Known rows, with every step that occurs:
pomi-gonan: -.13,-.03,.06,-.09,.13,.07,.03,.05,.03,-.09,-.05,-.09,.01,-.07,.06,-.12,.03,-.10,-.15,-.15,-.09,-.03,.04,-.11,.14,-.03,-.03
pomi-gonan-posov-nogup-fasu: -.12,-.11,.05,-.25,.23,.20,.26,-.03,-.27,-.01,.16,.05,.21,.08,.11,-.22,.01,-.13,-.24,.02,.14,-.22,.09,-.11,.20,.07,.00
zifo-fasu: .01,-.06,-.05,.07,-.06,.11,.03,-.01,.05,-.08,.13,.05,.06,.06,.08,.12,.07,.04,-.18,-.05,.04,-.09,.05,.08,-.06,-.09,.09
nogup-fasu-zifo-lukem-gonan-pomi: -.36,-.21,.32,.06,.27,.20,-.18,-.01,-.09,-.34,.20,.00,-.05,.07,.13,.25,-.09,-.16,-.34,-.21,.29,-.02,.07,-.01,.16,.22,-.07
fasu-nogup-posov-gonan: -.01,.24,.05,.22,.51,.36,.10,-.12,.12,-.35,.13,.04,.14,.08,-.21,-.14,.12,-.01,-.11,-.21,-.02,.02,.07,.13,.04,.03,-.14
nogup-fasu-zifo-lukem-gonan: -.20,-.24,.29,.13,.21,.09,.00,-.02,.00,-.27,.08,.08,-.03,.02,.11,.36,-.05,-.11,-.38,-.15,.15,-.12,.10,-.07,.07,.20,-.07
gonan-posov-nogup-lukem: .03,.20,.04,-.09,.19,.15,.26,-.03,-.19,.05,.13,.15,.18,.10,-.03,-.18,.26,.06,-.17,.10,.16,-.09,.02,.02,.06,.24,-.07
gonan-pomi: -.21,.03,.07,-.02,.20,.25,-.19,-.01,-.11,-.14,.07,-.09,.09,-.02,-.05,-.10,-.04,-.06,-.05,-.13,.08,.04,-.02,.12,.06,-.01,.01
pozeku-gonan-pomi: -.28,.12,.16,-.12,.14,.20,-.12,-.09,-.05,-.05,.06,-.02,.04,.01,-.05,-.13,-.15,-.14,.01,-.19,.01,.06,.04,.06,.12,-.04,-.01
nogup-posov: .05,.22,.02,.03,.24,.12,-.01,-.05,.05,-.20,.11,-.04,.07,.09,-.04,-.04,.12,.02,-.16,-.07,.02,-.20,.04,.15,-.03,.07,-.15
posov-gonan-pozeku: -.18,.06,-.02,-.03,.40,.30,-.13,-.02,.05,-.20,.13,-.06,.00,-.11,-.19,-.01,-.02,-.16,-.14,-.07,.07,.07,.01,.03,.16,-.05,.01
pozeku-gonan-posov-nogup: -.19,.09,-.03,-.21,.11,.19,.31,-.10,-.14,.22,.18,.26,.15,.05,-.06,-.16,-.04,-.02,-.02,.07,.04,-.17,.03,.03,.10,-.02,-.03
zifo-lukem-nogup: -.19,-.03,-.01,.03,.09,.19,.04,.06,-.02,-.09,-.02,.24,.18,.18,.11,-.04,.03,.07,-.27,-.15,-.02,.01,.02,.22,-.09,.18,.19
lukem-nogup-fasu-zifo: -.24,-.12,.15,.09,.08,.20,.06,-.12,-.32,-.11,-.04,.15,.32,.10,-.11,.01,.03,-.20,-.27,-.26,.05,-.08,.13,.15,-.05,.15,.04
fasu-zifo-lukem: -.30,-.09,.15,.17,.06,.10,.03,.06,.00,-.13,-.08,.14,-.05,-.01,.02,.20,.13,.05,-.21,-.23,.15,-.04,.06,.04,-.06,.11,-.04
zifo-fasu-nogup-lukem-gonan-pozeku: -.04,.11,.10,.25,.22,.24,-.15,.05,-.07,-.17,.27,-.05,.04,.07,-.12,.09,.16,-.17,-.30,-.10,.04,.12,.07,-.15,.06,.12,.05
nogup-lukem-gonan-pozeku: -.05,.19,.13,.03,.34,.12,-.23,.02,-.03,-.19,.18,-.16,-.01,-.06,-.11,.05,.09,-.19,-.29,.02,.05,.02,.00,-.11,.15,.28,-.05
nogup-posov-gonan: .08,.24,.01,-.01,.47,.23,.05,-.14,.22,-.32,.18,.00,.03,.10,-.05,-.06,.09,-.02,-.14,-.05,.06,-.12,.03,.16,.11,.09,-.18
gonan-posov: -.05,.19,.02,-.07,.06,.13,.20,-.01,-.05,-.01,.06,.01,.10,-.09,-.02,-.03,.03,.11,-.02,-.01,.16,-.12,-.04,.06,.09,-.05,-.03
lukem-gonan: -.03,-.03,.04,.03,.21,.11,-.10,-.05,.11,-.16,.13,.00,-.01,-.07,.02,.12,-.07,-.08,-.13,.01,-.09,-.09,-.05,.00,.12,.10,-.03
posov-gonan: -.04,.01,.01,.03,.36,.20,.06,-.11,.15,-.21,.04,.06,.08,-.06,-.08,.00,-.02,-.01,-.09,-.08,.01,.02,.01,.09,.12,.00,-.02
zifo-fasu-nogup: -.01,-.07,.01,.29,.02,.27,.05,.01,-.07,-.09,.08,.12,.17,.09,-.07,.03,.11,.04,-.12,-.24,-.05,.03,.08,.04,-.15,-.19,.14
pomi-gonan-posov: -.13,.14,.03,-.20,.09,.09,.23,.03,.02,-.01,.06,-.05,.00,-.11,.09,-.13,.05,-.02,-.06,-.09,.08,-.08,.00,-.09,.23,-.06,-.08
zifo-lukem-gonan-posov-nogup: -.16,-.11,-.06,-.10,.25,.23,.15,.05,.06,-.02,.33,.27,-.02,.11,.21,.11,.02,.06,-.23,.17,.14,-.17,-.06,.04,.13,.14,.02
pomi-gonan-pozeku: -.28,.04,.02,-.14,.21,.19,-.16,.11,-.08,-.08,.05,-.19,-.06,-.15,-.04,-.14,.02,-.22,-.19,-.14,.00,.00,.06,-.16,.19,-.07,.02
gonan-posov-nogup: -.08,-.01,-.11,-.10,.16,.25,.23,-.04,-.16,.09,.19,.17,.17,.02,-.02,-.14,.09,.06,-.06,.08,.12,-.18,-.01,.08,.05,.03,.01
pozeku-gonan-posov-nogup-lukem-zifo: -.15,.22,.18,-.06,.13,.11,.24,-.13,-.12,.13,.22,.26,.11,.08,-.19,-.13,.19,-.02,-.14,.04,.09,-.06,-.02,.10,.09,.42,-.20
zifo-fasu-nogup-posov: .07,.15,.00,.25,.11,.28,.05,-.02,.02,-.18,.23,.06,.14,.20,-.05,.00,.20,.04,-.19,-.21,-.01,-.11,.12,.07,-.15,-.09,-.04

Rows:
-.05,.24,-.05,-.03,.23,.24,.01,-.09,-.05,-.14,.13,.08,.22,.22,-.03,-.17,.11,-.06,-.22,-.09,-.06,-.12,.06,.27,-.10,.16,-.03
lukem-nogup-posov
-.26,-.20,.14,-.01,.15,.20,.29,.01,-.31,-.03,.13,.30,.11,.14,.06,.09,.11,.02,-.32,-.06,.37,-.21,.12,.02,.01,.15,-.04
gonan-posov-nogup-fasu-zifo-lukem
.11,.23,.14,.18,.12,.18,.23,.01,.02,-.10,.32,.08,.11,.09,.04,.08,.22,.08,-.17,-.08,.12,.04,.03,-.11,.12,.10,-.06
zifo-fasu-nogup-lukem-gonan-posov
-.16,.24,.10,.15,.57,.50,-.09,-.14,.07,-.39,.26,-.04,.14,.15,-.19,-.24,.07,-.11,-.04,-.25,.08,.12,.04,.16,.11,.01,-.17
fasu-nogup-posov-gonan-pomi
-.05,.05,.17,.26,.22,.28,-.15,-.03,-.03,-.23,.32,-.04,.11,.18,.00,.02,.20,-.13,-.20,-.18,.09,.16,.04,-.04,.09,.15,-.01
zifo-fasu-nogup-lukem-gonan-pomi
-.19,.23,-.05,-.09,.54,.44,-.11,-.18,.06,-.32,.30,.05,.15,.30,-.06,-.26,.07,-.16,-.15,-.12,.10,.07,.04,.34,.14,.15,-.11
lukem-nogup-posov-gonan-pomi
-.03,.25,-.04,-.04,.47,.29,.06,-.19,.16,-.26,.19,.14,.18,.23,-.07,-.17,.12,-.10,-.21,-.08,-.05,-.04,.05,.32,.06,.15,-.11
lukem-nogup-posov-gonan
-.11,.22,.05,-.06,.55,.33,-.10,-.16,.17,-.37,.31,-.09,.03,.14,-.06,-.12,.07,-.09,-.10,-.08,.19,.01,.01,.25,.19,.05,-.20
nogup-posov-gonan-pomi
-.19,-.05,-.08,-.25,.17,.21,.27,.04,-.13,.10,.18,.10,.09,-.01,.09,-.23,.11,-.06,-.12,.04,.07,-.15,.04,-.09,.19,-.02,-.05
pomi-gonan-posov-nogup
-.23,-.14,.07,-.02,.12,.24,.27,-.12,-.38,.03,.15,.21,.22,.03,-.08,.00,.11,-.10,-.17,-.05,.30,-.21,.11,.02,.06,.08,-.08
gonan-posov-nogup-fasu-zifo
.05,.16,.20,.27,.30,.17,.01,-.03,-.03,-.21,.01,.03,.16,-.01,-.12,-.03,.12,-.07,-.18,-.14,-.12,.10,.02,-.11,.06,.24,-.06
fasu-nogup-lukem-gonan
-.09,.17,-.05,.19,.43,.44,-.06,-.03,.08,-.30,.38,.01,.05,.16,-.21,-.01,.17,-.12,-.25,-.18,.12,.04,.11,.09,.05,-.18,-.05
zifo-fasu-nogup-posov-gonan-pozeku
-.05,-.11,.00,.22,-.10,.14,-.08,-.05,.09,-.13,.21,.06,.03,-.01,-.07,.19,.15,.05,-.20,-.07,.04,-.08,-.05,.22,-.08,.07,-.01
lukem-zifo-fasu
-.21,.26,-.09,-.08,.53,.41,-.12,-.10,.01,-.25,.29,.02,.11,.19,-.17,-.15,.09,-.22,-.27,-.06,.06,.03,.06,.27,.09,.12,-.06
lukem-nogup-posov-gonan-pozeku
-.05,.11,.08,.38,.08,.31,-.04,-.06,.04,-.21,.30,.07,.12,.16,-.18,.08,.28,.04,-.21,-.20,.00,-.11,.02,.27,-.16,.08,-.13
lukem-zifo-fasu-nogup-posov
-.12,-.16,.13,.02,.14,.20,.05,.01,-.14,-.20,-.04,.17,.28,.26,.15,.00,-.12,.01,-.41,-.17,.04,-.07,.09,.18,-.13,.25,.22
zifo-lukem-nogup-fasu
-.14,.27,.10,-.17,.05,.09,.29,-.09,-.01,.10,.08,.10,.04,-.07,-.07,-.06,-.12,.05,.02,-.04,.07,-.09,.02,.00,.13,-.04,-.04
pozeku-gonan-posov
-.40,-.07,.07,.15,.04,.18,.06,.04,-.11,-.07,-.07,.28,.13,.10,.02,.06,.16,-.02,-.29,-.26,.06,.03,.09,.21,-.10,.16,.08
fasu-zifo-lukem-nogup
-.17,-.20,.11,-.07,.27,.22,.18,-.16,-.27,-.02,.32,.17,.12,-.01,-.02,.13,.05,-.19,-.21,.05,.21,-.25,.06,-.04,.19,.15,-.15
lukem-gonan-posov-nogup-fasu-zifo
.05,-.07,.06,.02,.33,.12,-.01,-.07,-.01,-.08,.18,.12,.13,.11,.00,-.03,.17,-.12,-.27,.11,-.08,-.07,.02,-.06,.09,.37,-.08
posov-nogup-lukem-gonan
.01,-.12,.03,.19,.01,.14,.00,-.07,-.06,-.03,.27,.21,.15,.19,-.06,.03,.36,-.01,-.34,.04,.05,-.06,.01,.16,-.07,.36,-.06
posov-nogup-lukem-zifo-fasu
.11,.07,.14,.30,.16,.16,.04,-.02,.06,-.17,.19,.07,.13,.14,-.01,.10,.21,-.02,-.25,-.16,-.04,.07,.07,-.11,.00,.15,-.01
zifo-fasu-nogup-lukem-gonan
-.28,-.15,.16,.16,.14,.09,-.05,.04,.14,-.18,.08,.13,-.11,-.04,.08,.32,.06,-.02,-.26,-.11,.09,-.05,.00,-.01,.08,.13,-.10
fasu-zifo-lukem-gonan
.00,.03,.03,.09,.00,.16,.20,-.05,-.09,.04,.36,.22,.14,.19,-.04,.01,.39,.11,-.26,.10,.22,-.11,-.03,.16,.02,.32,-.14
gonan-posov-nogup-lukem-zifo-fasu
-.19,-.32,.12,.10,.17,.22,.05,-.13,-.38,-.09,.04,.18,.21,.06,-.12,.02,.08,-.19,-.26,-.12,.09,-.19,.14,.05,-.06,.13,-.04
posov-nogup-fasu-zifo
-.20,-.08,.27,.01,.16,.10,.18,-.02,-.05,-.19,.19,.11,-.04,.02,.17,.30,-.03,.01,-.31,-.09,.36,-.15,.05,-.04,.19,.20,-.12
nogup-fasu-zifo-lukem-gonan-posov
.00,-.18,.04,-.14,.33,.25,.17,-.11,-.17,-.05,.35,.13,.18,.08,.07,.01,-.11,-.10,-.21,.15,.13,-.28,.00,-.02,.17,.14,-.02
lukem-gonan-posov-nogup-fasu
-.07,.15,.26,.43,.15,.21,-.02,-.02,-.11,-.21,-.03,.03,.19,-.05,-.30,-.08,.26,.04,-.15,-.27,-.06,.12,-.04,.08,-.12,.37,-.11
fasu-nogup-lukem-zifo
-.19,.01,.04,-.04,.42,.33,-.11,-.11,.10,-.26,.13,-.04,.07,-.01,-.07,-.11,-.02,-.11,.00,-.12,.12,.13,-.01,.12,.20,.01,-.05
posov-gonan-pomi
.07,.13,-.01,.23,.36,.35,.12,-.12,.20,-.30,.30,.10,.11,.22,-.07,-.02,.20,.00,-.19,-.19,.05,-.01,.10,.13,-.03,-.09,-.09
zifo-fasu-nogup-posov-gonan
.04,.07,.16,.26,-.07,.03,-.02,-.04,.07,-.16,.18,.03,.06,.09,-.07,.12,.31,.07,-.29,-.09,.09,.01,-.01,.16,-.08,.33,-.09
nogup-lukem-zifo-fasu
.04,.18,.21,.29,.17,.18,.05,.01,-.13,-.16,-.10,.04,.26,.01,-.21,-.14,.21,.03,-.13,-.27,-.08,.11,.07,-.04,-.10,.19,.01
fasu-nogup-lukem
-.06,-.02,.10,.16,.18,.13,-.03,-.06,-.10,-.08,.12,.16,.17,.05,-.19,-.08,.26,-.04,-.25,-.01,-.02,-.05,-.03,.16,-.06,.47,-.10
posov-nogup-lukem-zifo
